What can hang from each mark:
sazur: bego kome sefoso seva teziv
sefoso: bego besipin sazur teziv
kome: bego besipin sazur sefoso
besipin: bego sefoso
seva: bego
bego: besipin
teziv: bego sazur

Every row comes from one small tree of marks. Brackets hold a mark, then the marks that hang from it, in alphabetical order. Every link used is in the known rows. Which tree was each row made from?
In the rows, zero is written as 128.
Known rows:
(teziv (sazur bego (kome besipin sefoso) seva)): [145 168 143  98 157 143 142 157 139 128 127  99 167 133  70  85 113 112
 173 119 177 203 122 128 110 165  84 114]
(sazur sefoso seva teziv): [129 162 140 142 173 128 203 136  85 124 124 131 152 128  47  71 132 114
 174  94 144 204 137  80 127 149 110 127]
(bego (besipin (sefoso (teziv sazur)))): [111 129 109 146 147 108 116 132 126 121 126 127 147 127 128 123 118 142
 164 149 136 139 150  92  82  62 150 114]
(teziv bego (sazur kome)): [115 193 136  43 139 117  94 132 156 120 130 109 142 143 122 124 103 154
 144 150 156 192 129 129 123 152 106 121]
(sazur (sefoso besipin (teziv bego)) seva): [133 122 144  96 164 116 178 163 104 132 127 131 141 146  84  61 128 108
 181 111  97 159 131  34  82 166 130 125]
(sefoso bego): [148 126 141 127 128 127 123 105 137 154 178 131 126 131 142 124 123 119
 138 134 160 121 126  73 109 145 128 116]
(sazur bego (kome besipin)): [147 140 139 125 130 137 106 160  97 132 128 104 128 134  84 108 130 118
 186 107 160 172 120 141 126 185  91  96]
(bego besipin): [113 133 127 156 125 116 118 130 114 117 128 118 135 132 133 127 131 128
 162 139 135 137 168 135 122  80 145 106]
(seva (bego (besipin (sefoso (teziv (sazur kome)))))): [129 143 126 139 144 106  78 117 140 115 128 123 152 127 134 120 115 170
 168 159 133 157 147  97  89 126 140  56]
(sefoso bego besipin sazur): [149 125 146 149 115 106  99 134 147 151 138 120 146 147 174 116  96 109
 199 141 121 117 118  42  43 149 144 113]
(kome (sefoso (bego besipin) sazur teziv)): [138 111 160 128 154 116 116 116 131 151 144 145 192 134 155  98 103 117
 185 143 179 126 141  35  42 100 137 124]
(sefoso besipin teziv): [128  97 135 114 118 116 103 157 128 131 128 152 122 145 127 111 119 121
 158 137  64 130 120  81  67 140 144 118]
(bego (besipin (sefoso (teziv (sazur kome))))): [108 130 107 149 149 102 106 128 121 119 126 116 149 130 114 119 119 141
 171 160 138 149 150 107  82  63 146 107]
(kome bego besipin (sefoso sazur)): [ 89 144 166  37 152 182 129 184 126 125 108 132 162 107 161  91 112 123
 186 122 179 129 104  73  78 146  80 107]
(sefoso teziv): [125  96 134 119 123 127 118 132 132 138 130 159 122 135 124 116 118 130
 134 133 133 128 124  94  98 132 140 137]
(sefoso bego besipin): [152 127 142 123 121 115 108 132 133 147 176 125 126 141 145 118 125 109
 163 138  91 123 123  58  78 154 131  96]
(kome besipin sazur): [121 139 137 110 119 191 109 160 118 129 123 127  61 110 121 118  98 130
 151 118 188 137 107 115 133 136 121 105]
(seva (bego (besipin (sefoso (sazur teziv))))): [132 154 128 157 143 112  94 122 131 116 113 129 158 123 152 124 114 167
 178 145 134 157 148  91  92 126 143  62]
(besipin bego (sefoso (sazur kome))): [ 54 136 107 138 157 116 124 107 131 130 100 104 165 119 141 121 104 129
 161 162 119 114  77  67  71 104 136 134]
(kome (sefoso teziv)): [133 110 148  96 161 129 132 130 121 136 136 150 176 125 120 101 124 124
 136 133 132 129 125  81  81 116 121 132]
(teziv (sazur sefoso)): [123 157 132 110 157 114 128 123 148 124 126 120 141 128 105 128 106 144
 139 106 153 138 132  86 126 124 123 140]
(teziv (sazur bego seva)): [147 158 134 116 143 141 158 151 158 130 122 121 149 135  98 107 107 117
 144  99 159 177 132 113 124 155 118 146]
(teziv bego sazur): [120 188 136  38 138 132 114 140 168 127 126 131 138 138 149 134  99 154
 130 130 151 168 129  99 126 149 116 137]
(kome bego sefoso): [ 91 137 160  40 166 162 144 154 121 114 137 137 171 112 141 102 130 131
 135 123 130 125 129  90  98 123 103 124]
(bego (besipin sefoso)): [114 135 105 158 148 109 125 131 111 120 125 113 146 123 132 126 131 136
 162 147 127 132 152 109  98  61 147 106]
(seva bego): [146 138 141 126 131 126  97 119 144 123 129 134 135 126 148 127 122 159
 137 134 123 137 133 108 123 172 129  73]
(kome (besipin (sefoso sazur))): [128 136 111 121 137 144 122 159 128 140 105 121 126 113 139 118 117 128
 173 135 161 129  90  90  92 134 104 110]

Write each row's tree:
[156 164 151 147 180 139 215 159  75 132 121 139 161 133  41  70 128 109
 194  46 150 211 144  55 128 183 109 137]
(sazur bego sefoso seva teziv)
[ 92 166 134  91 135 124  95 132 151 106 129 102 139 132 107 122 109 145
 152 148 156 172 141 148 119 114 115 112]
(teziv (sazur (kome (bego besipin))))
[128 143 152  84 155 192 120 160 109 130 130 128 112 101 116  99 102 124
 154 118 188 140 107  92 106 121 105 102]
(kome besipin sazur sefoso)
[126 152 137 149 118 113 108 157 124 121  87 130 153 142 141 117  97 124
 202 128  90 166 121  98  64 136 134 119]
(sefoso besipin (sazur teziv))
[110 174 139 135 127 108  99 130 114 118  93 116 161 144 127 112  98 140
 205 150 167 198 138 130  92 126 124 115]
(sefoso (sazur kome (teziv (bego besipin))))
[ 58 111 111 132 156 132 155 122 141 143  97 134 163 123 141  99  97 116
 161 155 124 114  74  26  51 112 149 153]
(besipin bego (sefoso (sazur seva) teziv))
[125 119 146  93 115 110  91 170 144 136  90 152 144 156 173 106  86 129
 200 140  94 140 117  46  34 154 151 134]
(sefoso besipin sazur (teziv bego))
[165 129 147 142 173 123 198 176  89 132 123 114 151 141  69  70 133  93
 194  59  98 156 138  45 103 184 123 130]
(sazur bego (sefoso besipin) seva)
[135 117 139 107 131 131 115 142 153 139 126 160 133 139 117 121 100 136
 141 109 151 145 127  79  96 144 136 149]
(sefoso (teziv (sazur bego)))
[141 106 112 123 155 117 129 117 134 156 160 146 140 121 132 116 117 135
 139 148 141 116 101  30  61 116 139 129]
(besipin (sefoso bego teziv))
[111 144 139  78 134 121 114 141 145 127 130 135 142 149 108  93 103 136
 166 157 159 193 145 101  91 132 131 123]
(sefoso (teziv (bego besipin) (sazur kome seva)))
[144 158 144 163 129 114 133 175 105 121  87 105 170 153  91  79 102 101
 236 119 104 216 125 114  60 171 120 111]
(sefoso besipin (sazur bego kome seva teziv))
[135 141 125 147 144 113  94 121 132 116 127 125 149 122 150 125 124 164
 159 147 123 139 150  96 102 125 143  58]
(seva (bego (besipin sefoso)))
[109 121 138  86 126 122 107 167 146 118 128 129 133 149  96  87 109 121
 171 153  85 175 120  96  61 150 127 113]
(sefoso besipin (teziv (sazur (kome bego) seva)))
[145 115 147  99 121 114  90 135 163 155 175 152 127 149 137 112  98 121
 166 144 111 137 119  24  47 153 142 113]
(sefoso bego besipin (teziv sazur))
[121 122 144 102 161 107 135 131 103 132 130 145 135 135 113 105 120 142
 167 105 141 127 146  39 105 129 140 131]
(sazur (sefoso (teziv (bego besipin))))
[135 121 149 132 153 153 138 148 113 120 124 130  97 127  91  80  94 133
 164 110 134 148 130  53  94 149 155 103]
(kome (sazur (sefoso besipin teziv) (seva bego)))
[113 146 109 173 149 112 140 137 112 119 105 114 162 126 126 110 118 129
 189 147 144 161 150 104  82  66 145 112]
(bego (besipin (sefoso (sazur seva teziv))))
[ 57 110 109 110 157 132 137 114 132 141 124 144 145 116 136 120 114 131
 130 150 101 102  78  33  75 108 144 142]
(besipin bego (sefoso teziv))
[130 165 132 116 139 121 116 123 160 115 127  96 151 137  86  98 110 136
 147 156 155 199 130 149 119 156 109  94]
(teziv (sazur kome (seva bego)))
[ 98 129 139 123 158 108 138 131 103 125 127 119 136 130 111 113 128 122
 166 103  76 107 119  45 105 140 133 119]
(sazur (sefoso (besipin bego)))
[144 158 141 114 162 120 137 138 140 130 124 126 146 130 102 126 104 140
 153  72 157 143 135  69 125 148 122 147]
(teziv (sazur bego sefoso))
[ 91 144 165  41 155 189 153 190 127 125 107 127 168 110 148  71 114 110
 192 125 182 145 104  76  78 153  76 109]
(kome bego besipin (sefoso (sazur seva)))
[141 129 144 155 167 116 188 120 102 142 161 109 147 135  86  72 134 100
 180 113 166 146 153  44 108 132 131 114]
(sazur (sefoso (bego besipin)) seva)
[121 163 134  99 151 113 103 118 149 117 132 103 165 131  95 117 111 138
 139 148 153 173 128 142 110 118 105 118]
(teziv (sazur (kome sefoso)))
[106 198 121  63 153 105  93 135 145 113 127  99 155 139 125 123 105 159
 167 164 154 194 146 115 102 106 119 105]
(teziv (bego (besipin sefoso)) (sazur kome))
[ 89 177 144  85 134 170 155 169  91 111 127 110 131 126  47  58 135 112
 193 149 165 252 118 162 124 176  69  78]
(sazur (kome bego besipin) seva teziv)
[143 176 130 127 150 140 118 161  78 130 125 121 143 124  56 103 126 133
 202 104 156 226 113 124 113 177  80  90]
(sazur bego (kome (besipin sefoso)) teziv)
[ 98 164 143 131 170 128 196 145  84 120 122 127 154 133  55  67 131 103
 191 101  87 198 123  53 106 159 115 114]
(sazur (sefoso (besipin bego)) seva teziv)
[ 82 139 152  74 136 204 157 169 126 107 126 126  83 115 117  88  97 127
 135 119 165 147 127 107 123 130 139 132]
(kome bego (sazur seva))
[135 161 124 125 148 124 122 144 150 125 122 121 151 129 121 135 103 140
 155 103 153 154 143  99 112 114 131 134]
(teziv (sazur (bego (besipin sefoso))))
[129 164 121 107 144 132 130 134 154 132 141  93 141 130  80  93 113 120
 160 159 178 194 111 126 105 145  95 104]
(teziv (sazur (kome (besipin (sefoso bego))) seva))
[134 121 152 114 145 186 150 157 107 148 146 132  70 117  86  72  96 111
 179 106 215 147 110  36 107 157 122 108]
(kome besipin (sazur (sefoso bego teziv) seva))
[ 92 142 167  45 167 198 158 186 114 102 131 122 134 112 116  66 102 113
 155 123 117 151 124  76  74 122 124 115]
(kome bego (sazur seva) (sefoso besipin))
